What can hang from each mark
dubike: zovaz
pekas: zovaz
geno: badin duge lapepa
dagak: badin bolirol duge duni
zovaz: bolirol doni dubike duni pekas
lapepa: geno
bolirol: dagak geno
badin: geno
duni: mafelon
mafelon: dubike duni
doni: dagak
duge: dagak

Known rows, with every way that one mark hangs from another
lapepa(geno(duge)): [ -5   2   3   0 -14   2  -4   5   2   7   4 -13  -8  -9  -6  -7   1   1
  -9   9   0   3  -2  -1  -3   6   1   3   6  -1  10  -1  -2   9  -1  -1
   5   3   4]
badin(geno(duge(dagak(duni)))): [  3  -6  -2   7  -9   8  -5   3  -7  11  10  -5 -10 -13  -3 -12   6  -1
  -9   3   6  -4  -5  -9   2  15 -13   5  16   2  14  -7  -8  12  -6   2
  24   3  12]
mafelon(dubike duni): [ -1  -4   1  -8  -9   1   4  10  -4  11  -2   2   6 -11  -3  -7  -2   6
  -4   0   8  16   6  -3  -1  10 -11   1   2  -2   7  -2   7  14  -1   4
   1   0  -1]
doni(dagak(badin(geno(lapepa)) bolirol duge duni(mafelon))): [  4 -23  -4 -16   2  11 -12   1  -2  13  17  -2   3   0   4 -16   1  -6
   0  -6   9 -10 -11 -10  10  11 -17  21   4 -11   7 -13   2   8  -2  16
  24  15  17]
lapepa(geno(badin duge(dagak(duni(mafelon))))): [  3  -5  -3   1  -9  15  -8  -1  -3   8  15 -16  -2 -13  -3  -7   2  -1
 -10  12  -2  -3  -9  -1  -7   9  -7   7  17   4  14  -7  -1  14  -4   4
  19   2  12]
pekas(zovaz(bolirol doni)): [  1 -11  -1  -3   8  -7  -1   4   2   4  -3   4   8  -7  -3 -10   0   7
  10   3  -3   4   4  -5   1   4 -14   7   0 -13   6   9   1   6   9   6
   4   8   6]
duni(mafelon(dubike(zovaz(doni pekas)))): [  8  -9   3 -13  10   3  -8   7   3   7  -2   1  15 -18  -1  -3  -5  15
   5  -1   0  11  -7  -8 -11   9 -19   1   4 -14  10  14  16  12   7  12
   3  14   4]
badin(geno(duge(dagak(bolirol duni)) lapepa)): [  7 -12  -3   9 -12   7  -9   6 -10  15   6   2 -12  -7  -3 -15   3 -10
  -8   2   7  -7  -6 -10   7  12 -11  12  10  -2  10 -12  -7  14 -12   4
  22   5  16]
dagak(badin bolirol(geno) duge duni(mafelon(dubike))): [  5 -15  -7 -25   3  11  -5   2  -3  10  20  -6   7  12   2 -12  -4   2
  -5  -2  12   2  -4   0   8  11 -20   8  -3 -12   4 -11   9  -2   1   6
  12  11  11]
dubike(zovaz(bolirol(geno) doni pekas)): [ -3 -12   5   2  14   0  -4   7   0   4  -2  -1   6  -7   5 -10  -6   4
   2   8   6   4   2  -2  -3   6 -24   8  -3 -15   8   7   4  -2  13   2
   2  20   5]
lapepa(geno(duge(dagak))): [  0  -1   0   5 -12   2  -5  -4  -3   7   3  -9  -9 -14  -5  -7   2   1
 -16  10  -1  -5  -6   0  -1  10  -3   5   9   0  13  -3  -4  11  -1  -2
  10   2   6]
badin(geno(lapepa)): [  3  -6   7   3 -15   0  -1   8   0  10  -1  -2  -6  -8  -3  -8   1  -2
   3   3   2   4   3  -5   1   5  -2   8   5   0   6   1   1  11  -5   9
   8   7   5]
dubike(zovaz(pekas)): [  6  -4   3  -1   4  -6  -4   5  -6  15  -3  -7   6 -12  -4  -8   3   4
  -4   2   4   4  -3  -4  -5   3 -12   7  -1 -11  12   5   7   2   1   7
   5  14   1]
duge(dagak(badin)): [  9  -7  -2  -2   4  -1  -4  -6  -6  11   8  -2   3  -1  -4 -10   4  -1
  -8   7   4  -6  -5  -1   2   7  -9  10   7  -4  11  -5   4   5   2   5
  12   4   4]
duge(dagak(badin(geno(lapepa)) bolirol duni(mafelon))): [ 18 -17  -3  -3  -3   8  -8  -2  -7  13  10   0  -2   2   1 -14   0  -6
   2   2   6  -9  -9  -5   6   8 -16  15   7  -6  10 -13   8   6  -6  12
  25  11  17]
mafelon(dubike(zovaz) duni): [  4  -3   4  -9  -5  -3   1   7  -5  18  -4  -1   7 -16  -2  -3   0   7
  -6  -6   8  17   0  -1  -1   8 -11   5  -1  -8   8   2  10  15   1   3
   1   4  -1]
mafelon(dubike(zovaz(bolirol(dagak geno))) duni): [ -4  -7   8  -1  -1   2   1   7  -6  12  -4   1   5 -10   1 -10  -9   4
 -11   1  12  12   4   3   7  11 -21  10 -10  -7   2  -4   7  -1  15  -2
   1  12   4]
pekas(zovaz(dubike)): [  5  -6  -2  -7  -4  -9   5  -4   1  10  -2   0  11  -8 -10  -6   3  11
   3   7  -1   5  -1  -7  -2   0 -12   6   0  -6   2   7   6   6   3  13
   5   0   1]
dagak(badin(geno(lapepa)) bolirol duge duni(mafelon(dubike))): [ 11 -18   1 -20  -3  13 -10   5  -3  14  15   0   4   4   4 -14   0  -3
   2  -4  10   4  -8  -9   9  10 -17   9   1  -8   6 -11   9  10  -5  16
  15  13  19]
lapepa(geno(badin duge(dagak(duni)))): [  0  -6  -2   7  -9  14  -7  -1  -8  10  14 -17  -6 -12  -4 -10   5  -4
 -16  14   2  -1  -8   0  -2   8  -7   8  17   6  14  -7  -6  14  -4   2
  18  -1  10]
duge(dagak(bolirol(geno(badin)) duni)): [  7 -14  -9   5   0   8  -1   4 -12  11  13  -6  -3   4  -4 -11  -1  -3
 -11   8   8  -4   1   7   6  10 -15  15   6  -2   8 -10  -2   0  -2   1
  19   6   8]
duni(mafelon(dubike(zovaz(bolirol(geno(badin)) doni pekas)))): [  1 -12   7  -9  17  10  -7  13   3   5   2   1  15 -13   8  -3  -9  12
   3  11   1  17   0   2  -7  10 -25   7   0 -10   5  10  14   9  17  11
  -1  21  10]
zovaz(bolirol(dagak geno(badin duge)) duni(mafelon) pekas): [-12 -10   1  10   7  18  -6  15   2   1   8  -4   8  -7   2 -16  -7  -5
  -8  27   3   5   2  -8  -8   7 -26   5   3   1   4  -6  -1  -1  14  11
   9  16  10]
duge(dagak(bolirol(geno(lapepa)))): [  7 -12  -5   5 -10  -1  -2   0  -6   9   0   3  -5   1  -4 -10  -5  -5
  -8   6   5 -10   1   4   6   8  -7  16  -2  -7   5  -7   0   3  -3  -1
   8   6   5]
badin(geno(duge lapepa)): [ -4  -3   6   5 -17   4  -6  13   2  12   2  -3  -9 -12  -3  -8   2  -6
  -1   4   1   3   0 -10   0   9   2   6   8   2   5  -1  -4  18  -7   6
   8   5   7]
geno(badin duge(dagak(duni)) lapepa): [  0 -10  -4   9  -9  13 -11   2  -8  15  13  -6   0 -11  -5 -12   5 -13
  -9   8   4  -4  -7 -10  -4   6  -3  12  17   6   8  -9  -8  23 -12   6
  16  -4   8]
duge(dagak): [ 8 -4 -3  2 -3 -4 -1 -4 -6  9  2  0  0 -9 -7 -7  3  3 -7  3  2 -6 -1 -1
 -1  9 -8  7  7 -4 13 -2  0  7 -1  2 11  4  1]
lapepa(geno(duge(dagak(badin bolirol duni)))): [  7 -10  -5   1  -2   8 -10  -4 -11  13  14 -10  -9   3  -2 -16   2  -6
 -16   9   7  -7 -11   0   7   9 -12  11   8  -5  13 -16  -2   3  -3   0
  20   4  15]
doni(dagak(badin bolirol duni)): [  5 -17  -7  -9   8   2  -8   1  -9  13  12  -1   3   3  -4 -17   2  -2
  -6  -3  12  -6  -6  -2   9   9 -16  19   5 -11   8 -14   0  -1   3   8
  18   8   8]

Rows
[ -9 -27  -2 -16  25  11  -8 -12  -2   1  19   9  16   0   6 -18   0   0
  -2   4  13  -6 -12 -19   4   7 -34  13  11 -10   7  -7  -4   9  13  15
  17  10  13]
zovaz(bolirol doni(dagak(badin duge duni)) dubike)
[ -2 -15   0  -2  14   0  -9   3  -1   8  -1  -1  11 -20  -2  -9  -1   8
  -1  -1   2  -1  -9  -9  -4  10 -19  13   7 -15  12  10   4   9  10   9
  10  14   0]
dubike(zovaz(doni(dagak) pekas))
[-12 -13   4   1   1  11  -5   6   4   2  -2   6   5 -13   5  -8  -6  -3
  -4   8   7  14  -2 -11  -4   5 -20   6   2  -9  -1   4  -2  19   9  -1
  -2   7   8]
mafelon(dubike(zovaz(bolirol(geno(duge lapepa)) doni duni)))
[ -8 -15   4   7  12  10   6   5  -2  -2   1   3  12  -2   6 -13  -5   1
  -6  31  10  14   5  -6  -8  -3 -36   4   2   1   3  -4   3   2  16  16
   4  12   7]
zovaz(bolirol(geno(badin)) dubike duni pekas)
[  3 -14  -7 -20   0  14  -4  10  -3  10  19  -6   7   4   0  -8  -4   3
  -5   1   7   7   0   3   5  12 -16   8   1  -6   4  -7   5   5  -1   8
  11  11  11]
dagak(bolirol(geno(badin)) duge duni(mafelon(dubike)))
[  4 -19  -5 -22  -4  13  -8   2  -2  11  17  -4   8  11   3 -13  -6  -6
  -2  -1  12   0  -5  -4   7   7 -16  11  -4 -11   1 -13   9   4  -4   8
   9   9  12]
dagak(badin bolirol(geno(lapepa)) duge duni(mafelon(dubike)))
[  0  -7  -6  -5  -8  19  -6   5  -3   9  17  -7   4 -12  -2  -5  -3   3
 -11   8   3   5  -4  -1  -5  16 -13   5  13   3   6  -6   2  16  -1   5
  14   1   9]
bolirol(geno(badin duge(dagak(duni(mafelon(dubike))))))
[ -7  -5   7   4   9   4  -9  16  -3  15   4  -7   2 -10   5  -8   0  -2
 -10  13   5   9   2   1  -3   7 -14  12  -1  -4   6   0   0   5  10   4
   1  16   9]
dubike(zovaz(bolirol(geno(badin duge)) pekas))
[  5 -10  -8  -6  -3   9  -2  12  -2   9  14 -10   1   5  -5  -7  -5   0
   1   6   4   2   5   6   0   7 -11  12   4  -5   5  -7   3  -2  -2   5
  15  10   8]
dagak(bolirol(geno(badin)) duni(mafelon))
[ -5  -9   5  -9  11   8 -10  12   5   4   0   3  10 -17   6  -5 -10  10
   0   5   2  12  -2  -7  -8  14 -24   3  -1 -14   6   8   9  10  15   4
  -2  18  10]
duni(mafelon(dubike(zovaz(bolirol(geno(duge)) doni pekas))))
[  8 -12   2 -13  -9  14 -13  13  -2  16  12   1  -1  -2   1 -12  -2  -3
   1   0   7   9  -7 -10   4  12 -10   7   6  -4   3 -10   8  16  -6  13
  14   8  19]
dagak(badin(geno(duge lapepa)) bolirol duni(mafelon(dubike)))
[  2  -9   7  -1  10  -4   1   0  -5   4  -5  11  11  -6   1 -12  -2   6
  -2  14   8   6   2 -11  -6   1 -27   3   0  -5   8  -2   5   2  10  15
   1  13   7]
zovaz(bolirol dubike pekas)
[  1  -9  -8 -10  -2   9  -9   9  -1  12  19 -11  -2  10  -3 -12  -4  -5
  -3   4   7  -4  -2  -2   3  10 -11  10   4  -9   4 -12   2  -2  -2   1
  16   8  11]
dagak(badin bolirol(geno(duge)) duni(mafelon))
[ -5 -22   0  -3  24  14  -4  -4   5 -10   7  12  22  -5   2 -18  -7   4
   0  20   4  -2  -8 -26  -8   3 -45  -2   5  -9   8   1   2   1  17  19
  12  18  12]
zovaz(bolirol(dagak(duge)) doni dubike duni(mafelon) pekas)
[  8  -8  -6   0  -5  12 -10   3  -6  11  13 -11  -5  -7  -4  -8   0  -1
 -12  10  -1  -4  -8   2  -1  11  -9  10  12  -2  13 -11  -1  11  -5   4
  21   6  16]
lapepa(geno(badin duge(dagak(bolirol duni(mafelon)))))
[ 12 -10 -11  -8   5   7 -13  -1  -7  14  16  -2   0   2  -5 -13   2  -4
  -7   3   5 -11 -10  -7   1  12 -13  11  10  -9  11 -15   1   6  -5   4
  22   5  15]
geno(duge(dagak(badin bolirol duni(mafelon))))
[ -2 -18  -9 -21   3  16  -6   8  -2   9  18  -3  10  -4   1  -9  -4   6
  -9  -3   8   2  -3   3   7  18 -20  17   3  -9   4  -9   2   7   5  10
  14  11  10]
doni(dagak(bolirol(geno(badin)) duge duni(mafelon(dubike))))
[  7  -9   0   9 -11   2  -9   8  -5  15   1   7 -13  -9  -3 -10   2  -6
  -9   5   1  -6  -5  -6   7  14  -4  13   7  -2   8  -7  -4  15  -7   5
  14   8  14]
badin(geno(duge(dagak(bolirol)) lapepa))
[ -2 -24  -8 -12   7  14  -7   9  -1  -1   7   4  13  -8   2 -15 -13  12
   0   0   9   4  -3  -5   1  17 -32  10   4 -15   7  -1   9   3   9  11
  13  14   7]
zovaz(doni(dagak(bolirol(geno) duni(mafelon(dubike)))) pekas)
[  1 -12  -4  -9 -13  18  -9  -4  -3  10  15  -5   6  -5   1 -11  -5  -6
  -7   6   9  -2  -9  -8  -2  11 -11   8   8  -1   3 -11   6  16  -4   5
  12  -1   9]
bolirol(geno(duge(dagak(badin duni(mafelon(dubike)))) lapepa))
[ -5 -22  -3  -9  28   6  -9  -2   4  -2   1   6  19 -18   8 -13  -1   6
  -1   3   4  -3 -11 -17  -8   7 -38  11   3 -22  14   4   1   9  17  12
  12  23   9]
dubike(zovaz(bolirol doni(dagak(duge)) duni(mafelon) pekas))
[  1 -12   5  -7  -4   5  -6   3   1  13  13  -7  -1   2   3 -12   5  -8
   0   4   6  -2  -5  -9   7   5  -5  10   3  -2   6  -4   2  11  -4  12
  11  10  10]
dagak(badin(geno(lapepa)) duge)
[  5  -4  -2 -11  -4   5   4   2   3   1  -1   3  10 -11  -5  -5  -1   9
   0   5   3  13   1  -7  -9   5 -17  -3   5  -6   8   1   9  11   3   9
   5   4   2]
zovaz(duni(mafelon(dubike)))
[  5  -7  -3  -5  -7  12  -9  -9  -3   8  16 -16  -2  -6  -2 -11   1  -2
  -9   9   3  -8 -13  -4  -4   8 -11   6  13  -2  14 -11   3   8  -1   3
  21   2  12]
lapepa(geno(duge(dagak(badin duni(mafelon)))))
[  8 -10   7 -13  17   1  -8   7   1   5  -6  10  16 -18   4  -5  -7  13
   6   0   2  12  -3  -8  -9   8 -26   3  -1 -16  11  10  15  10  14  11
  -1  20   9]
duni(mafelon(dubike(zovaz(bolirol doni pekas))))
[ 13 -10  -8 -14   3  11 -13   1  -8  14  14   3   5  -3  -3 -11   1   2
 -10   0   7  -1 -11  -7   2  16 -16   8   9  -8   9 -13   6  11  -2   7
  17   3  15]
geno(duge(dagak(badin bolirol duni(mafelon(dubike)))))
[  2 -11   4  -5  15   2  -1   2  -1   1  -6  10  10 -14   2  -5  -1   8
  -1   2   6  16  -2  -8  -5   4 -26   2   3 -12   7   7   4  12  13   4
   1  11   7]
mafelon(dubike(zovaz(bolirol doni duni)))
[ 11 -18  -9  -5  -5   8  -7  -6  -6  10  13  -5   2   9  -1 -14  -6  -8
  -2   5   9 -12  -6   0   4   6 -15  17   2  -9   6 -14   7   1  -4   4
  19   7  10]
duge(dagak(badin bolirol(geno(lapepa)) duni(mafelon)))
[ -9 -20   6  15   5  16   0   3  -3  -1   2   5  14  -2   3 -19  -9  -8
  -7  34  11   8   0 -12  -5  -5 -33   9  -1   5  -1  -6   2   0  14  19
   5  12   8]
zovaz(bolirol(dagak geno(badin lapepa)) dubike duni pekas)
[ 10 -12  -1 -21  11  10  -9   0   0  10  13  -5  14  -7  -1  -5  -2   8
   7  -5   5   9 -11  -7  -5   7 -17   4   8 -12   8   5  14  11   4   9
  12   8   8]
dagak(badin duni(mafelon(dubike(zovaz(doni)))))
[  1 -17   6   4  20   8  -5   5  -4   1  -5  10  15 -15   1 -16  -5   6
  -5  11   8  13  -6 -13  -3   5 -37   2   0 -11   9   6   6   2  19  10
   4  17   8]
mafelon(dubike(zovaz(bolirol(dagak) doni duni pekas)))
[ -5  -7  -3   2 -15   2  -7  13   0  12   3  -1  -9   1  -6 -10  -5  -9
  -6   5   4  -3   3  -3   4   7   1  12  -2  -5  -1  -6  -4   8  -6  -1
   2   5   5]
dagak(bolirol(geno(duge lapepa)))
